Each row was made from one walk, in order. Every step used is in the known rows, and no mark comes twice. Write each row's walk.
Known rows
e -> b -> j -> a -> h: [ 0.938  0.416 -0.259 -0.632 -1.248  0.308 -0.672 -0.421 -1.276 -3.606
 -0.285 -0.367 -0.908 -0.815 -1.743 -1.367 -0.531  1.649  1.150  0.603
 -1.920  4.379  2.005 -0.010 -0.401  0.322 -0.367  0.492 -0.592  0.256]
h -> d: [ 0.535 -0.120 -0.087  0.147 -0.929  0.853 -1.242  1.513 -1.977 -0.962
 -0.317  2.302 -0.623  0.396 -2.272 -1.143  0.457  1.455  1.078 -0.327
 -0.833  2.319 -0.621 -0.015  0.060  0.248 -0.070 -1.000 -0.734  0.375]
c -> h: [-0.029  0.037 -0.861  0.805 -0.047  1.176 -0.248  0.423 -1.031 -1.703
  0.392  1.948 -0.406  0.558 -1.359 -0.297 -0.073  1.561  0.420 -0.745
 -1.409  1.545  0.676 -0.049  0.125 -0.278  0.066 -0.912 -0.891  0.658]
e -> b -> w: [ 0.715  1.326 -0.400 -0.976 -1.550  0.742 -2.247  0.109 -1.240 -3.290
  0.193  0.248 -0.534 -0.610 -2.409 -0.693  0.796  0.901  1.254  0.221
 -1.831  1.667  0.824  0.300 -1.056 -0.098  0.022 -0.068 -1.682  0.309]
c -> u: [ 0.853 -0.376 -0.151  0.918  0.172  1.371 -1.406  1.351 -1.052 -1.777
  0.288  2.123 -0.383  0.473 -1.728 -0.486  0.487  1.193  0.850  0.718
 -1.168  1.706  0.556 -0.577 -0.789 -1.172  0.110 -0.524 -1.008  0.366]
f -> b: [ 0.682 -0.033  0.173 -0.828 -1.203  0.484 -0.532  0.651 -1.401 -1.910
 -0.021  0.462 -0.768 -0.910 -1.890 -0.340  1.032  0.473  1.358  0.364
 -1.634  3.191  0.420 -0.652 -0.065 -0.120 -0.336 -0.709 -1.749  0.018]
w -> b -> e: [ 0.485 -1.117  0.130  1.268 -1.625  0.706 -1.455  0.162 -2.207 -2.297
 -0.970  1.429  0.094 -0.004 -2.498  0.425  0.696  0.469  1.392  1.269
 -2.350  1.823  0.582  0.572 -0.384 -0.756 -0.798 -0.799 -2.565 -0.255]
h -> d -> w -> b -> j: [ 0.649 -0.549  0.320  0.554 -0.154  1.566 -1.866  2.841 -1.762 -2.822
 -0.963  3.496 -0.468  0.260 -3.406 -0.906  0.513  1.047  0.084 -1.166
 -0.873  3.151 -0.977  0.822  0.118 -0.986 -1.202 -1.349 -2.027  0.835]
d -> w -> b -> j -> a -> h: [ 0.477 -0.361  0.541  0.489 -0.545  1.883 -0.769  1.715 -1.194 -3.913
 -0.759  1.359 -0.744  0.141 -2.350 -1.198 -0.161  1.385  0.080  0.566
 -1.755  4.324  0.987  0.285  0.041 -0.368 -1.107 -0.295 -2.630 -0.039]
w -> b -> f: [ 0.718 -0.041  0.409 -0.915 -0.287 -0.053 -0.832  0.456 -1.278 -2.461
 -0.441  0.107 -0.373 -0.347 -3.475 -0.811  0.489 -0.304  1.118  1.612
 -2.020  2.101 -0.036  0.411 -0.227 -1.062 -0.343 -1.026 -2.433 -0.318]
c -> e: [ 0.456 -0.958 -0.843  0.331 -1.223  1.869 -0.402  0.108 -2.037 -0.893
 -0.553  1.991 -0.065 -0.035 -1.160 -0.932  0.368  1.552  2.165  0.788
 -1.837  1.281  1.169 -0.493 -0.441 -0.136  0.041  0.065 -1.426  0.555]
e -> b: [ 1.010  1.018 -0.498 -0.526 -1.662  0.416 -2.013 -0.261 -1.509 -2.287
 -0.435  0.751 -0.751 -0.762 -1.803 -0.783  1.051  0.938  1.258  0.221
 -1.563  2.414  0.680 -0.023 -0.966 -0.261 -0.427 -0.077 -1.090  0.158]
b -> e: [ 0.425 -0.955 -0.147  1.481 -1.903  1.513 -1.231  0.434 -1.970 -1.974
 -0.343  1.713  0.137  0.280 -1.655  0.319  0.302  1.382  1.620  1.337
 -2.545  1.443  1.151  0.495 -0.731 -0.402  0.335 -0.612 -1.591  0.127]
j -> a -> h -> c -> e -> b: [ 0.410  0.227 -1.460  0.263 -1.640  1.297 -1.317 -0.731 -2.359 -1.420
 -0.235  1.331  0.032  0.056 -1.134 -2.141  0.532  2.126  2.708  1.966
 -1.481  3.556  1.290 -1.194  0.228  1.209 -1.178  0.704 -1.336 -0.236]
e -> b -> j -> a: [ 1.744 -0.222 -0.089 -0.818 -1.291  0.059 -1.523  0.897 -1.934 -3.191
 -0.855  0.572 -0.866 -0.362 -2.037 -0.851 -0.156  1.028  1.630 -0.142
 -2.280  4.271  1.928 -0.188 -1.001 -0.192 -0.737  0.451 -0.604  0.046]
d -> w -> b: [ 0.522  0.231  0.261  0.504 -1.025  1.966 -2.089  1.991 -1.348 -2.502
 -0.969  2.429 -0.524  0.139 -2.328 -0.601  1.422  0.690  0.171  0.133
 -1.374  2.359 -0.337  0.263 -0.553 -1.148 -1.207 -0.909 -3.169 -0.112]
j -> a: [ 1.182 -0.614  0.260  0.049 -1.367  0.931 -1.073  1.614 -2.088 -1.606
 -0.727  1.110 -0.734  0.570 -1.424 -1.003  0.290  1.167  1.518  0.617
 -2.014  3.381  1.150 -0.801 -0.641  0.240 -0.295  0.088 -1.409 -0.631]
a -> h -> c -> u: [-0.146  0.199 -0.620  2.440  0.271  1.612 -1.207  0.824 -0.828 -1.731
  1.228  1.562  0.074  1.023 -1.494 -1.004  1.037  2.028  0.979  1.512
 -0.415  2.584 -0.020 -0.967  0.065 -0.417 -0.112 -1.349 -0.947  0.477]
h -> a: [ 0.835 -0.373 -0.466 -0.355 -2.010  0.365 -1.264  1.957 -1.799 -1.174
 -0.557  0.793 -0.554  0.912 -1.454 -0.867 -0.176  1.212  1.522  0.318
 -2.272  0.558  0.423 -0.207 -1.511  0.396 -0.265  0.139 -1.194 -0.205]
c -> e -> b -> j -> a -> h: [ 0.706 -0.439 -1.089 -0.644 -1.172  1.224 -0.102 -1.204 -1.857 -2.863
 -0.537  0.770 -0.400 -0.989 -1.434 -1.718 -1.019  2.001  2.114  1.176
 -2.208  3.529  2.597 -0.161 -0.152  0.635 -0.496  1.261 -0.704  0.606]
b -> w -> d: [ 0.062  0.054  0.542  0.287 -1.812  1.141 -0.807  1.341 -1.198 -1.550
  0.348  1.016 -0.491  0.610 -2.369 -0.570  0.400  1.389  1.133 -0.289
 -0.974  1.877 -0.185  0.467 -0.435  0.052  0.050 -0.892 -1.693  0.634]

Which walk is each row?
[ 1.160  1.087 -0.418 -1.801 -0.891  0.261 -1.506 -0.400 -0.977 -2.822
 -0.044  0.227 -0.526 -1.089 -2.981 -1.096  0.287  0.327  1.385  1.592
 -2.245  1.959  0.739  0.612 -0.713 -0.686  0.171 -0.280 -1.276 -0.026]	e -> b -> f
[ 0.014  0.109 -1.838  1.131 -0.981  1.281 -0.718 -1.223 -1.736 -2.507
  0.154  0.894  0.291 -0.397 -1.540 -1.452  0.417  2.320  2.377  0.917
 -1.229  2.932  1.282 -0.215  0.033  0.224 -0.589 -0.305 -0.616  1.270]	a -> h -> c -> e -> b -> j
[ 1.165 -1.164  0.770  0.081 -0.256  1.431 -2.004  3.669 -2.388 -2.768
 -1.422  3.579 -0.698  0.766 -3.295 -1.318 -0.098  0.989  0.388 -0.879
 -1.321  4.511 -0.389  0.248  0.134 -0.384 -1.639 -0.516 -2.114 -0.067]	h -> d -> w -> b -> j -> a
[ 0.392 -0.273  0.298  0.465 -0.522  2.480 -0.796  2.559 -1.411 -2.933
 -0.219  3.007 -0.740  0.581 -2.179 -1.844 -0.825  2.523  0.217 -0.065
 -1.251  4.206  0.328  0.458  0.449  0.650 -0.218 -0.316 -1.217  0.497]	b -> j -> a -> h -> d -> w
[-0.171  0.109 -0.519  0.705  0.565  1.938 -1.622  2.225 -1.359 -1.806
 -0.298  4.757 -0.347  0.749 -2.962 -0.968  0.100  1.161 -0.642 -1.565
 -0.489  1.898 -1.503  0.625  1.118 -0.307 -1.362 -1.374 -2.176  0.547]	c -> h -> d -> w -> b
[-0.122  0.287 -0.837  0.189 -2.189  1.228 -1.172 -0.339 -1.956 -1.279
  0.395  1.412  0.119  0.527 -1.775 -2.121 -0.036  2.280  2.706  1.326
 -0.826  3.316  0.554 -0.440  0.555  1.633 -1.310  0.519 -1.688  0.126]	j -> a -> h -> c -> e -> b -> w -> d
[ 0.035 -0.750  0.387  1.011 -1.254  2.287 -1.747  1.678 -2.163 -2.490
 -0.873  3.890 -0.164  0.613 -2.964 -1.129 -0.331  1.577  0.447  1.610
 -1.770  3.331 -0.301  0.890  0.965  0.688 -1.189 -0.393 -2.972 -0.710]	j -> a -> h -> d -> w -> b -> e
[-0.341  0.621 -0.591  1.930 -1.212  1.303 -0.708  0.248 -1.288 -1.600
  0.704  0.379 -0.101  0.696 -1.287 -1.126  1.329  2.151  1.319  1.142
 -0.833  2.916  0.046 -0.556  0.099  0.408 -0.117 -1.478 -1.305  0.278]	a -> h -> c
[ 0.833  0.284 -0.273 -0.856 -0.932  0.150 -0.849  0.118 -1.645 -2.837
 -0.290  1.021 -1.001 -0.510 -2.569 -1.968 -0.829  1.813  1.118 -0.036
 -1.225  4.630  0.713  0.246  0.321  0.996 -0.480  0.205  0.016  0.441]	e -> b -> j -> a -> h -> d
[ 0.454 -0.713  0.120  1.579 -1.602  2.394 -2.328  1.498 -1.878 -2.858
 -1.009  3.274  0.180  0.137 -2.480  0.342  0.898  0.869  0.634  1.184
 -2.318  1.675  0.286  1.014 -0.465 -1.193 -1.031 -0.736 -3.466 -0.185]	d -> w -> b -> e
[ 0.191  0.183  0.503 -0.022 -0.605  1.887 -1.515  2.121 -1.665 -2.096
 -0.809  3.029 -0.830  0.435 -2.796 -2.071  0.196  1.410  0.066  0.616
 -0.792  4.006 -0.885  0.155  0.937  0.696 -1.447 -0.492 -2.646 -0.520]	j -> a -> h -> d -> w -> b
[ 0.178  0.110  0.832 -1.069 -1.707  0.577 -0.296  1.058 -1.062 -1.777
  0.618  0.666 -0.662 -0.407 -2.637 -0.418  0.489  0.669  1.322 -0.145
 -1.062  2.964 -0.368  0.149  0.181  0.188 -0.430 -0.935 -2.077  0.414]	f -> b -> w -> d
[-0.344 -0.881 -0.503  1.731  0.064  2.466 -1.821  1.774 -1.821 -2.218
 -0.396  5.584  0.324  0.874 -3.077  0.005 -0.275  1.376 -0.163 -0.543
 -1.474  1.327 -0.933  1.405  1.150 -0.364 -1.267 -1.253 -2.487  0.498]	c -> h -> d -> w -> b -> e
[-0.098  0.127  0.155  0.666 -0.035  1.793 -0.851  1.642 -1.060 -3.239
 -0.362  2.646 -0.628 -0.093 -3.289 -1.367  0.082  1.628 -0.345 -0.385
 -0.567  3.343 -0.875  1.103  0.681 -0.417 -0.830 -1.443 -1.931  0.954]	a -> h -> d -> w -> b -> j
[ 0.465 -0.712  0.156  0.599 -0.727  0.446  0.153  1.158 -1.715 -2.821
  0.537 -0.224 -0.403  0.144 -1.733 -1.035  0.305  1.521  1.789  0.869
 -1.514  5.873  1.012 -1.194  0.622  0.791 -0.891 -0.964 -1.206  0.085]	f -> b -> j -> a -> h -> c
[ 0.391  0.333  0.683 -1.141  0.114  1.628 -1.100  1.870 -1.276 -2.777
 -0.377  2.576 -0.599  0.200 -3.921 -2.325 -0.664  0.792  0.093  1.872
 -1.483  3.590 -0.828  0.719  1.042  0.347 -0.846 -0.556 -2.826 -0.710]	j -> a -> h -> d -> w -> b -> f
[ 0.098 -1.277 -0.608  1.782 -0.505  2.604 -0.874  1.697 -2.218 -2.664
 -0.669  2.666  0.298  0.953 -1.800 -1.681  0.205  1.964  1.646  1.231
 -1.506  4.309  0.890 -0.533  0.573 -0.101 -1.863 -0.323 -2.791  0.282]	d -> w -> b -> j -> a -> h -> c -> e
[ 0.483 -1.185 -0.104  0.582  1.041  1.509 -1.276  3.222 -1.853 -2.753
 -0.707  4.455 -0.494  1.171 -3.072 -1.074 -1.121  1.223 -0.279 -1.882
 -1.190  3.909 -0.405  0.494  1.055 -0.185 -1.667 -0.697 -1.727  0.438]	c -> h -> d -> w -> b -> j -> a
[-0.015 -0.621 -0.425  1.002  1.039  1.691 -1.235  2.492 -1.289 -2.822
 -0.298  4.442 -0.270  0.696 -3.226 -0.668 -0.544  1.348 -0.648 -2.279
 -0.643  2.575 -0.937  1.079  1.032 -0.957 -1.275 -1.521 -1.604  1.300]	c -> h -> d -> w -> b -> j
[ 0.175 -1.532 -1.004  1.727 -0.713  1.648  0.271  0.632 -2.293 -1.821
 -0.091  1.160  0.340  0.962 -1.026 -1.705 -0.369  2.532  2.562  1.305
 -1.743  3.951  1.767 -0.993  0.365  0.728 -0.514 -0.136 -0.930  0.577]	b -> j -> a -> h -> c -> e
